What can hang from each mark:
litid: bogoni livog
maku: dida gaba maloteg
gaba: maku
kubit: livog maku
livog: kubit litid maloteg
maloteg: livog

Every row comes from one small tree of marks. Brackets hold a mark, then the marks that hang from it, in alphabetical order. Every link used is in the known rows. Which tree was each row made from?
Known rows:
[gaba [maku dida maloteg]]: [-17.6  33.9  25.7  17.1 -18.1  45.6  12.0 -28.0   0.3  37.7 -21.3 -17.8
 -27.4   1.8  14.9  18.8   5.9  75.9  12.8 -11.7 -43.3   7.3]
[maku dida [maloteg livog]]: [  3.0   7.2  28.6  34.0  -9.8  43.1  16.4 -24.0   7.5  18.6 -40.8 -38.3
 -12.8   0.7  16.8  -0.5 -12.3  54.7  13.0 -12.7  -6.4  21.0]
[maloteg livog]: [ 15.2  15.2  29.6  18.4 -12.6   9.6  13.7 -15.8  11.9  19.4 -40.0 -49.8
   3.8  -7.1  60.4  13.5   6.1  65.2  21.5  -4.6  -4.7  -9.7]
[maloteg [livog [kubit maku] [litid bogoni]]]: [ -9.2  -2.3   5.5  16.4 -17.9  -3.4 -35.2  14.7   5.8 -20.9   4.1 -36.3
  -0.1  -9.4  55.8  25.2  20.4  39.7  23.2  20.4  -9.5 -21.1]
[gaba [maku dida [maloteg [livog litid]]]]: [-11.3  32.4  24.0  47.0 -26.5  41.0  20.1   2.0  -2.4   6.0 -17.2 -28.5
 -17.1  12.8  19.9  60.5  -0.2  42.6   7.5 -12.2 -18.7   5.6]
[litid livog]: [ 10.6  32.0  30.9 -14.7 -13.3   2.8  22.6 -36.8  10.9  14.6 -28.4 -45.7
   4.5 -12.1  56.8  12.8   4.6  50.3  51.8   9.4 -19.1   0.9]
[maloteg [livog [kubit [maku dida]] litid]]: [ -7.2 -20.7  12.2  36.1 -20.1  15.1  10.7   5.4  -4.6 -20.1  -2.2 -35.7
  -8.5   9.0  37.3  22.6   7.4  23.3  34.3  23.9 -17.4  26.4]
[livog kubit litid maloteg]: [-15.0  24.1  17.2 -22.9 -21.1   5.3   2.9  33.2   6.2  10.6 -11.8 -28.8
 -26.9  -3.5  51.0  61.1  13.9  44.0  44.4  30.0 -22.9  26.9]
[maloteg [livog kubit [litid bogoni]]]: [ -6.4  23.1   6.4  16.7 -15.6   0.8 -36.8  24.3   9.2 -20.4 -10.9 -51.4
  -3.3  -8.9  53.8  50.5  18.9  38.1  24.9  16.9  -8.6 -11.2]
[kubit livog [maku gaba]]: [ -5.7   7.3  26.8 -10.5 -25.1 -26.7  25.0 -64.5  14.2  25.2 -51.2 -22.2
  17.2   5.0  56.2 -20.0  -3.7  51.1  30.0  -4.8 -28.4 -10.6]
[maloteg [livog [kubit maku]]]: [  7.4  -5.5  17.9  11.8 -15.9   9.9  -3.9  -5.3   5.2  -6.7 -11.5 -25.2
   0.2  -8.4  56.1 -23.6  11.5  63.8  33.0  22.8 -12.2   2.1]
[livog kubit [litid bogoni] maloteg]: [-25.2  31.1   7.3 -19.5 -19.4  -0.9 -30.1  23.9   9.7  22.6  -3.2 -32.4
 -31.5 -13.5  48.8  73.0  19.1  40.7  31.3  26.2 -14.7   1.5]
[litid bogoni [livog [kubit maku] maloteg]]: [-10.4  18.1   1.3 -34.0 -18.6   0.1 -20.5  -8.4  13.8  20.0  19.1 -15.7
  -3.1 -29.8  44.2  15.0  14.2  27.8  47.5  23.9 -18.5   0.5]
[maku dida gaba [maloteg livog]]: [ 13.8  -3.0  38.8  32.1 -12.7  16.0  27.8 -40.7  20.1  17.0 -48.5 -31.2
   6.0  11.3  15.0  27.8 -22.0  45.9  17.2 -21.4  -9.3  10.9]
[litid bogoni [livog maloteg]]: [ -8.2  45.7  18.3 -24.2 -17.4   4.4  -2.6 -24.3  17.6  54.3 -10.1 -41.1
  -7.0 -25.0  50.1  50.8   3.9  31.8  38.7   1.2 -11.0  -5.1]
[maku dida gaba maloteg]: [  0.4   4.6  32.8  -4.3  -8.7  18.3  25.1 -51.2  18.0  25.7 -42.8 -27.6
  -6.8  12.7  13.4  25.8 -14.4  52.8  20.5  -8.4 -27.7  15.8]
[kubit [livog maloteg] maku]: [-21.8  17.6  19.2 -15.9 -27.2   9.7  25.6 -31.9   5.2  60.5 -35.9 -15.2
 -11.2 -14.2  58.4 -13.9   0.8  45.9  32.3  -0.5 -14.5   6.7]
[maloteg [livog [kubit [maku dida gaba]]]]: [  8.8 -21.5  19.8  21.9  -8.0  -6.3  17.5 -33.5  16.8  -0.7 -15.8 -23.5
  15.2  14.8  32.0   6.5  -6.5  33.8  29.7   9.7 -25.7  19.1]
[livog kubit litid]: [ -5.7  20.1  21.3 -14.7 -17.8  -6.6  -4.4  18.2   5.4 -19.0 -15.9 -39.4
 -18.0   0.9  54.8  39.1  18.5  57.2  40.8  36.8 -26.7  17.8]

Write each row's tree:
[-11.5  -3.7  25.6   5.0 -18.0   5.8  32.3 -69.8  11.7  20.2 -49.0 -10.6
   4.9  11.5  12.2 -23.5 -18.8  40.9  19.3 -18.0 -28.8  14.9] => [kubit livog [maku dida gaba maloteg]]
[ -6.3   8.7   3.6 -30.5 -19.3  15.3 -39.5 -18.6  12.5 -22.8   9.9 -12.3
   3.7 -24.9  23.9 -28.5  10.9  47.5  41.7  21.9 -30.2  -1.1] => [litid bogoni [livog [kubit [maku maloteg]]]]
[-15.0  -8.9  12.4  14.4 -22.1  13.6 -23.3  -7.6   7.2  -7.3 -14.4 -32.8
  -4.3 -16.4  36.3  11.5   7.1  46.3   7.2  -7.3  -1.0 -26.6] => [kubit [maku [maloteg [livog [litid bogoni]]]]]
[  5.5   3.1  31.0  31.4 -17.0   9.4  29.0 -17.0  14.9  -5.8 -41.2 -43.0
  -1.2  19.8  15.4  63.3 -20.6  24.7  19.1 -12.2 -11.7  13.7] => [maku dida gaba [maloteg [livog litid]]]
[  2.1   5.4  20.5 -37.6 -24.6 -18.7  14.5 -18.8  27.8  10.7   8.1  -8.1
  15.3  -5.9  49.7  29.2  -3.6  16.4  68.9  26.3 -29.9  15.2] => [litid [livog [kubit [maku gaba]] maloteg]]
[-27.6  31.2  11.4 -17.4 -18.2  -0.9 -10.6   4.4  10.0  51.0 -14.0 -46.0
 -27.0 -15.7  55.2  83.8  15.7  44.6  25.0   7.4 -11.4 -16.0] => [livog [litid bogoni] maloteg]
[-18.1  47.9  29.4  -8.7 -24.3   4.8  23.7  -0.3   2.6  39.0 -45.5 -39.2
 -17.8  -3.1  61.8  49.0   0.8  33.8  34.2   2.0  -9.2  18.6] => [kubit [livog litid maloteg]]
[-10.8 -12.6  10.0 -15.2 -21.8  -1.1  -8.9   5.4   1.7 -18.1  -5.0 -29.5
 -13.2  -2.8  60.5   5.2  17.7  52.3  45.2  40.2 -32.4   9.5] => [livog [kubit maku] litid]
[ -0.5  34.0  18.6  46.3 -15.2  48.3  -0.9   7.9   5.2  -4.2  -7.8 -12.6
 -15.2   3.5  11.2  15.4   3.3  57.7  10.9  -0.6 -24.4  18.9] => [gaba [maku dida [maloteg [livog kubit]]]]
[-13.0  12.6  27.0 -15.7 -30.2 -16.4  32.4 -48.9  20.2  55.0 -44.0 -14.3
   5.2  -3.3  58.0  12.7  -5.0  37.1  35.6  -8.2 -18.8   4.2] => [kubit [livog maloteg] [maku gaba]]
[-10.6  53.1   9.1 -28.6 -15.7   0.2 -23.2   4.6  16.4  24.9   5.8 -29.6
 -10.2 -23.8  50.4  40.6  11.5  31.8  52.1  22.2 -14.2   6.7] => [litid bogoni [livog kubit maloteg]]
[ -3.2 -17.8  24.4  14.5 -24.8  25.1   5.1  -3.2   4.7 -11.0 -22.4 -31.0
  -5.2  -5.0  41.7   3.4   2.0  47.8  22.8   5.4  -8.3  -1.6] => [kubit [maku [maloteg [livog litid]]]]
[-11.3 -14.6  13.3 -22.0 -16.0  23.5 -16.3  -9.8   5.6 -13.9  -7.2  -8.1
 -17.1 -12.3  31.3 -45.9  10.8  75.9  31.4  27.7 -31.8  11.6] => [livog [kubit [maku maloteg]]]
[-13.8  -1.8  13.1 -30.9 -18.7   9.4  -2.7  -1.6  10.6  30.4  -5.1  -6.5
 -21.7 -14.0  53.3   0.0  15.0  55.3  43.3  33.5 -22.2  17.1] => [livog [kubit maku] maloteg]
[  4.9 -28.8  28.0  28.7 -13.1  12.8  27.4 -49.0  19.6  16.4 -32.0 -23.1
   9.4  10.3  11.5   0.8 -21.5  38.4  20.0 -16.0 -13.9   6.0] => [kubit [maku dida gaba [maloteg livog]]]
[-31.0   0.4  -2.3 -23.2 -23.6   0.3 -30.7  14.1   7.7  23.0  13.5 -21.1
 -23.8 -18.2  51.3  42.5  21.5  36.0  32.6  28.8 -21.7  -4.7] => [livog [kubit maku] [litid bogoni] maloteg]
[-22.4  -4.6  13.4 -27.3 -25.8   2.2  -2.6  22.6   2.2   9.8   6.7 -19.6
 -22.7  -5.8  51.0  34.5  10.2  35.4  46.0  38.7 -25.3  19.7] => [livog [kubit maku] litid maloteg]
[-18.4 -19.4   7.5   3.7 -15.4  14.0   6.9  -0.3  -3.7  -5.2   0.4 -28.2
 -19.5  13.9  34.6  16.3  12.5  32.8  37.1  35.4 -38.0  35.2] => [livog [kubit [maku dida]] litid]
[-14.8  27.8   5.3 -14.1 -12.8  -7.4 -37.9  14.0   7.5 -15.5 -12.8 -43.6
 -17.6  -8.5  52.8  45.9  27.0  54.7  29.4  22.6 -23.9  -7.8] => [livog kubit [litid bogoni]]
[  0.0  42.0  21.3 -30.3 -18.8   5.2  10.4   3.1  16.5  16.7  -3.8 -25.0
  -9.1 -16.6  45.9  33.3   2.3  31.7  64.5  31.1 -20.5  29.9] => [litid [livog kubit maloteg]]
[-21.7  10.9  27.5 -18.1 -33.0 -25.5  37.0 -28.0  10.6  36.9 -33.4 -16.0
   2.4   9.4  58.7  43.6  -8.3  18.2  39.2  -4.1 -20.0   1.9] => [kubit [livog litid maloteg] [maku gaba]]
[-30.4  19.1  11.2  -6.0 -23.6  10.6 -19.4 -23.3  -3.4  -2.0 -28.6 -27.0
  -9.2 -16.2  35.2 -13.5  10.0  40.3  10.1  -5.2 -18.7 -13.4] => [kubit [livog [litid bogoni]] [maku maloteg]]
[ -6.6  31.9  28.6  46.3 -16.7  48.3  14.6 -17.7  -0.4  31.7 -22.2 -29.0
 -15.1  -0.3  15.8  27.1  -2.6  61.3   3.7 -19.1 -17.8   6.3] => [gaba [maku dida [maloteg livog]]]
[-28.7  59.2  12.9 -11.8 -23.4  -3.3  -2.1  -2.4   4.1  46.0 -35.6 -38.2
 -17.9 -15.4  53.8  58.8  10.3  29.3  20.5  -9.9 -10.9  -5.9] => [kubit [livog [litid bogoni] maloteg]]
[  7.4  13.9  23.7  13.9 -17.3   1.4  -3.3  27.5   9.5 -28.2 -20.5 -46.4
  -1.7  -2.6  56.7  39.6   7.8  47.0  38.2  22.7 -12.7  11.8] => [maloteg [livog kubit litid]]
[ -2.1   7.8  19.4  30.1 -18.1  36.0   2.6  23.8   3.4 -33.4 -21.0 -35.6
 -16.7   7.8  17.1  31.7  -3.8  34.5  27.9  13.0 -11.6  40.2] => [maku dida [maloteg [livog kubit litid]]]
